Known rows, with every way that one mark hangs from another:
K295{K583{K230}}: [11.7, 57.0, -3.6, -8.6, -17.9, 18.5, 3.5, -21.2, 19.8, 4.5, -0.3, 17.0, 22.5, -4.4, -18.8, 0.2, 18.1, 23.4, 28.6, 0.6, 3.2, 11.4, -21.6, 1.1, 21.1]
K583{K2 K136 K230 K295}: [17.7, 13.5, 0.1, 47.2, -4.9, 5.5, 6.1, 32.3, 16.0, -6.2, -31.6, -21.4, -17.7, 36.6, 15.3, 29.6, 33.3, -32.0, -3.9, 39.1, -3.1, 11.5, 5.1, -9.7, 5.4]
K583{K2 K136{K34} K230}: [24.4, 6.9, 10.9, 26.8, -7.1, 15.3, 10.9, 18.5, 18.6, -23.0, -0.8, -11.3, -11.6, 21.4, 10.6, 19.6, 38.5, -11.8, -2.6, 17.1, -3.6, 0.6, 9.1, -13.2, 4.5]
K295{K583{K2 K136}}: [33.3, 4.2, -2.4, -30.4, 5.5, 10.0, -4.6, -17.2, 32.2, -13.6, -4.3, 12.3, 19.3, 15.0, -5.7, 18.0, 12.9, 26.0, 26.8, 12.2, -6.5, 12.8, 5.0, 4.1, 40.6]
K7{K215 K583{K136{K34} K230 K295}}: [3.4, 3.1, 3.9, 11.1, -11.3, 5.9, -12.7, 25.3, -4.5, -19.1, 8.9, -16.2, -1.1, 4.1, -0.6, -8.7, -8.4, -32.3, -8.9, -21.2, 35.9, -2.2, -7.9, 4.7, -20.6]
K735{K295{K583{K2 K136{K34} K230}}}: [8.4, -5.6, 5.4, 1.5, 8.9, 9.9, 1.6, 8.7, -9.7, -38.7, -5.2, 9.8, 9.1, 14.9, 3.3, 13.0, 16.6, 18.7, -16.8, 35.6, -19.5, -6.0, 3.5, -23.0, 12.2]
K7{K215{K286} K583{K2 K230 K295}}: [4.2, -27.0, 11.0, -7.0, -18.6, -4.4, 19.1, 2.9, -10.7, 16.8, -4.0, -26.6, -18.8, -49.4, -13.6, -17.0, -13.9, -24.8, -29.7, -19.2, 26.2, -21.3, 18.9, 6.4, -21.5]
K583{K2 K136 K295}: [43.1, 4.5, -14.1, 15.2, 11.1, -2.6, 10.6, 15.1, 6.8, -2.4, -40.6, -1.7, 8.9, 32.7, 4.8, 31.3, 21.2, -7.3, 23.6, 36.0, -5.5, 11.8, 24.1, -0.7, 11.9]
K7{K215{K286} K583}: [4.1, -1.2, 6.0, -44.7, -15.1, -0.8, 7.1, -31.6, -5.2, 33.4, 16.7, 25.2, 4.0, -51.9, -25.9, -34.5, -17.2, 16.1, 9.6, -59.0, 15.2, -14.4, -2.8, 7.7, -8.5]
K583{K2 K136 K230}: [-1.2, 15.2, 11.7, 32.8, -17.0, 20.6, 3.5, 18.9, 36.3, 0.4, -7.5, -2.2, -20.1, 26.7, 11.1, 16.4, 44.6, -5.3, -5.5, 11.1, -14.7, 8.3, -4.4, -15.0, 16.9]
K460{K735{K295}}: [21.4, 8.4, -14.0, -6.2, 2.2, 1.5, 10.7, -1.6, -36.8, -10.8, -20.3, 27.3, 26.0, 6.9, -8.5, 29.8, 10.6, 44.2, 32.9, 8.7, -50.4, 0.2, 0.9, -12.8, -8.6]
K215{K7 K286}: [-5.9, 23.3, -8.7, 3.0, 20.0, -18.9, -2.3, -24.8, -26.4, 34.7, -0.8, 27.8, 8.2, -9.2, 0.3, -12.2, -9.2, 18.2, 27.2, -2.2, -11.9, 1.9, 4.7, 10.1, -8.8]
K460{K735{K295{K583{K2 K136}}}}: [19.5, -26.2, 5.0, -25.0, 13.4, 1.4, -11.3, 4.8, -11.2, -43.0, -9.4, 4.6, 16.3, 19.6, 5.6, 42.3, 8.1, 37.1, 12.7, 21.0, -51.3, 5.5, 1.4, -9.1, 15.6]
K7{K215 K583{K2}}: [18.7, -21.5, -22.8, -42.3, -22.9, 6.6, 16.3, -14.7, 3.8, 24.0, 4.7, -3.8, 26.6, -38.4, -36.6, -20.3, -8.4, 35.1, 10.1, -38.1, 18.9, -25.1, 26.9, 6.6, -4.6]
K215{K7{K583{K2 K136 K295}} K286}: [-13.0, -30.5, -8.4, 3.3, 33.4, -26.4, -8.4, 1.7, -17.5, 11.6, -8.0, -8.8, -3.8, 7.8, 16.6, -2.5, -27.3, -19.5, -7.4, 19.7, -2.0, 2.8, 15.9, 13.7, -6.4]
K583{K136 K230}: [-8.8, 53.5, 10.0, 39.5, -17.1, 23.9, -11.2, 11.9, 34.4, 5.0, 0.7, 21.2, -17.8, 33.7, 14.1, 11.4, 41.1, -9.8, 15.8, -4.0, -10.2, 20.9, -31.7, -16.6, 15.4]
K7{K583{K2 K136 K230 K295}}: [-1.7, 0.4, -7.3, 20.7, -11.9, 6.9, 12.7, 17.0, 19.4, -2.2, -20.8, -20.7, -8.0, 22.5, 3.2, 17.1, 11.8, -24.3, -10.0, 19.7, 7.5, 5.5, 0.0, -3.2, 7.4]
K460{K735{K295{K583{K2}}}}: [31.2, -21.1, -10.1, -34.4, 7.5, 0.0, 9.7, -7.3, -27.4, -29.9, -17.3, 5.3, 35.3, -3.9, -13.3, 34.6, -1.5, 52.6, 17.7, 23.7, -46.5, -2.9, 15.6, -4.7, 7.1]

Rows:
[-17.6, -4.1, 2.2, -7.3, 26.9, -19.5, -14.3, -14.9, -20.7, -0.1, 19.8, 17.5, -0.8, 2.7, 10.9, -14.6, -26.6, -0.2, 7.1, -8.3, 2.3, 4.7, -3.7, 11.6, -9.6]	K215{K7{K583{K136{K34}}} K286}
[32.0, 22.7, -19.3, 34.0, -15.8, 5.8, 34.1, 13.1, -6.0, 10.0, -41.6, -22.5, 6.7, 4.6, -10.5, 19.5, 22.3, -12.1, 7.8, 38.7, 3.6, -4.1, 25.5, -2.5, -2.5]	K583{K2 K230 K295}
[-46.2, 14.6, -0.2, 10.6, -1.6, -10.2, -1.4, -15.8, -14.8, 30.2, 15.6, 7.0, -9.9, -19.1, 2.1, -25.4, -17.3, 0.4, -6.4, -11.1, 1.8, 1.6, -17.2, 6.8, -13.7]	K215{K7{K583{K230}} K286}
[-1.1, 48.2, 13.9, 3.1, -8.0, 19.3, -19.0, -8.9, 39.0, -13.1, 9.5, 17.7, -1.3, 26.2, 5.5, 9.3, 25.8, 0.9, 17.5, 2.2, -4.9, 26.0, -38.5, -4.1, 33.8]	K295{K583{K136 K230}}
[-3.9, 41.8, -10.8, 1.4, -6.5, 11.9, 5.3, -10.1, -14.6, -0.2, -12.8, 34.3, 22.7, -0.5, -12.8, -0.9, 12.3, 35.5, 8.0, 19.0, -19.6, 0.5, -16.7, -19.6, 11.8]	K735{K295{K583{K230}}}
[34.8, -51.1, 13.9, -27.4, 12.8, -14.8, 4.9, 2.6, -16.1, -15.0, 0.7, -16.0, -8.6, -26.3, -2.3, -5.9, -23.5, -23.3, -17.0, -15.7, 26.9, -15.4, 30.3, 14.4, -15.9]	K7{K215{K286} K583{K2 K136{K34} K295}}
[-1.2, -41.3, 36.0, -10.9, -12.5, 5.5, 1.1, 4.3, 12.6, -12.7, 32.8, -17.0, -37.8, -33.4, 4.5, -17.7, -2.5, -25.3, -39.0, -38.3, 19.2, -16.7, 4.5, -2.5, -12.7]	K7{K215{K286} K583{K2 K136{K34} K230}}
[-9.0, -7.5, 22.8, -29.8, -6.5, 4.1, -16.9, -15.1, 14.8, 18.0, 25.5, 26.6, -18.4, -24.2, 0.8, -26.9, -10.6, -2.3, 0.2, -59.7, 9.0, -5.4, -17.3, 0.8, 1.8]	K7{K215{K286} K583{K136}}
[-8.4, -26.4, 18.7, -21.8, -28.4, 7.4, 17.6, -9.2, 8.1, 23.6, 17.4, -13.8, -24.8, -57.2, -16.9, -29.7, -4.1, -3.4, -29.1, -41.6, 15.2, -25.8, 5.9, -1.2, -13.5]	K7{K215{K286} K583{K2 K230}}
[10.9, 0.7, 4.0, -22.2, 16.7, 0.9, -19.7, 0.0, -14.0, -36.4, -4.7, 24.1, 18.6, 24.3, 8.7, 35.2, 4.2, 35.2, 23.8, 12.7, -53.0, 13.5, -19.2, -9.2, 12.6]	K460{K735{K295{K583{K136}}}}
[-29.7, 14.9, -29.5, 1.7, 10.4, -8.0, -22.2, -3.0, 1.6, 19.0, 11.9, 15.6, 21.2, 27.5, 6.3, -11.2, -15.1, 16.4, 24.4, -7.1, -1.3, 12.1, -12.4, 8.5, 1.9]	K215{K7{K583{K136}}}
[29.6, 6.4, 14.2, -5.7, -0.6, 15.6, -0.6, -2.1, 25.6, -39.3, 8.7, -12.5, 5.7, 12.8, 0.0, 18.5, 19.1, 3.7, 1.1, 19.9, 5.0, 9.0, 0.0, 0.6, 24.9]	K295{K583{K2 K136{K34} K230}}
[-16.2, 20.2, -5.8, -8.4, -38.4, 16.5, 2.0, -3.5, 10.7, 24.4, 16.0, 3.4, 8.4, -28.4, -22.6, -29.5, -0.3, 8.2, 2.4, -50.0, 24.2, -12.6, -14.0, -1.3, -9.3]	K7{K215 K583{K230}}
[-21.3, -33.9, 35.0, -6.5, -18.2, 9.8, -8.4, 5.8, 27.5, 10.1, 26.7, -10.8, -44.6, -29.4, 6.7, -23.2, 1.5, -20.8, -40.2, -43.2, 6.2, -15.1, -9.4, -6.1, -2.3]	K7{K215{K286} K583{K2 K136 K230}}
[-33.3, 15.2, -10.2, 20.1, 10.6, -20.7, -0.2, -6.4, -31.1, 23.5, -5.6, -5.0, -5.3, -11.9, 7.3, -17.0, -25.9, -22.2, -6.1, 12.0, 9.8, 2.6, -8.0, 10.9, -20.5]	K215{K7{K583{K230 K295}} K286}
[19.6, -1.8, -4.4, -30.8, -5.2, -12.3, 11.7, -18.9, -21.7, 27.1, -5.3, 12.4, 10.2, -42.6, -21.0, -23.2, -29.3, -6.8, 11.9, -35.3, 27.0, -13.2, 8.5, 12.3, -18.4]	K7{K215{K286} K583{K295}}
[-8.3, 4.9, 3.3, 7.0, 3.1, 13.0, -6.1, 9.2, 4.3, -18.2, -11.9, 15.3, 4.5, 18.5, 8.7, 11.3, 17.8, 18.7, -20.0, 31.4, -26.6, -1.1, -11.9, -25.4, 22.2]	K735{K295{K583{K2 K136 K230}}}
[-34.3, -23.4, 4.3, 28.2, 20.4, -20.9, -11.6, 15.6, -8.6, 7.8, -2.4, -24.7, -28.0, 9.4, 25.5, -5.3, -17.6, -36.3, -29.3, 20.0, 0.1, 4.2, 0.2, 7.7, -10.2]	K215{K7{K583{K2 K136 K230 K295}} K286}
[-14.4, -15.8, -23.0, 29.5, 16.9, -13.5, -5.5, 26.1, -17.4, -16.1, -4.2, -37.6, 6.1, 29.8, 11.8, 3.4, -15.1, -22.3, -9.5, 32.6, 17.4, 2.2, 18.1, 10.3, -17.3]	K215{K7{K583{K2 K136{K34} K230 K295}}}
[-13.2, -21.3, -15.9, -19.8, 12.4, -17.7, 12.5, -26.1, -17.1, 30.2, 2.2, 1.8, 8.4, -26.8, -8.0, -18.4, -26.8, 21.4, 3.4, -2.8, -1.8, -10.7, 21.1, 13.8, -6.3]	K215{K7{K583{K2}} K286}
[-22.2, -17.2, -9.8, 17.4, 10.6, -19.1, 13.4, 1.2, -23.0, 21.3, -11.9, -25.1, -8.8, -16.2, 1.9, -10.1, -25.1, -18.7, -21.0, 22.0, 7.8, -9.3, 16.4, 12.7, -18.2]	K215{K7{K583{K2 K230 K295}} K286}
[25.2, -17.3, 14.7, -23.2, 11.9, -14.7, -5.1, -4.3, -21.1, -10.4, 8.6, 6.5, -3.0, -19.3, 0.7, -12.7, -26.7, -26.7, 0.6, -28.9, 29.0, -3.2, 5.1, 13.0, -18.6]	K7{K215{K286} K583{K136{K34} K295}}
[16.8, 40.5, 15.9, -0.1, 0.9, 17.3, -12.5, -6.7, 22.5, -33.8, 13.4, 11.5, 10.0, 22.1, 3.5, 12.8, 17.8, -0.7, 18.4, 5.8, 4.7, 21.1, -25.2, 0.7, 20.8]	K295{K583{K136{K34} K230}}
[-3.6, -21.8, -28.6, -6.1, 18.0, -11.3, -5.9, 1.9, -10.7, -7.7, 10.2, -8.7, 25.1, 17.0, 1.1, -0.9, -18.7, 16.3, 9.4, 10.7, 6.7, -3.8, 23.2, 10.4, -4.6]	K215{K7{K583{K2 K136{K34}}}}
[-30.2, -9.7, -22.8, 34.3, 10.3, -11.4, -12.7, 24.0, -2.9, 1.3, -7.2, -32.2, 0.7, 31.2, 14.7, 4.0, -10.3, -20.2, -10.4, 28.5, 8.2, 5.2, 4.3, 6.5, -9.5]	K215{K7{K583{K2 K136 K230 K295}}}
[-16.2, 3.2, -0.9, 8.4, -22.8, 16.4, 10.6, 7.2, 36.3, 3.5, 2.8, -7.8, -12.5, 13.7, 1.5, 3.3, 19.9, -1.3, -8.2, -6.1, -1.5, 2.9, -9.9, -12.5, 16.3]	K7{K583{K2 K136 K230}}
[-37.9, 2.9, 13.0, 16.9, 13.8, -13.7, -17.3, -1.3, -13.4, -1.5, 28.9, 0.8, -20.5, 3.2, 24.7, -17.4, -16.0, -21.9, -17.2, -8.9, 5.1, 7.0, -19.4, 2.8, -14.4]	K215{K7{K583{K136{K34} K230}} K286}
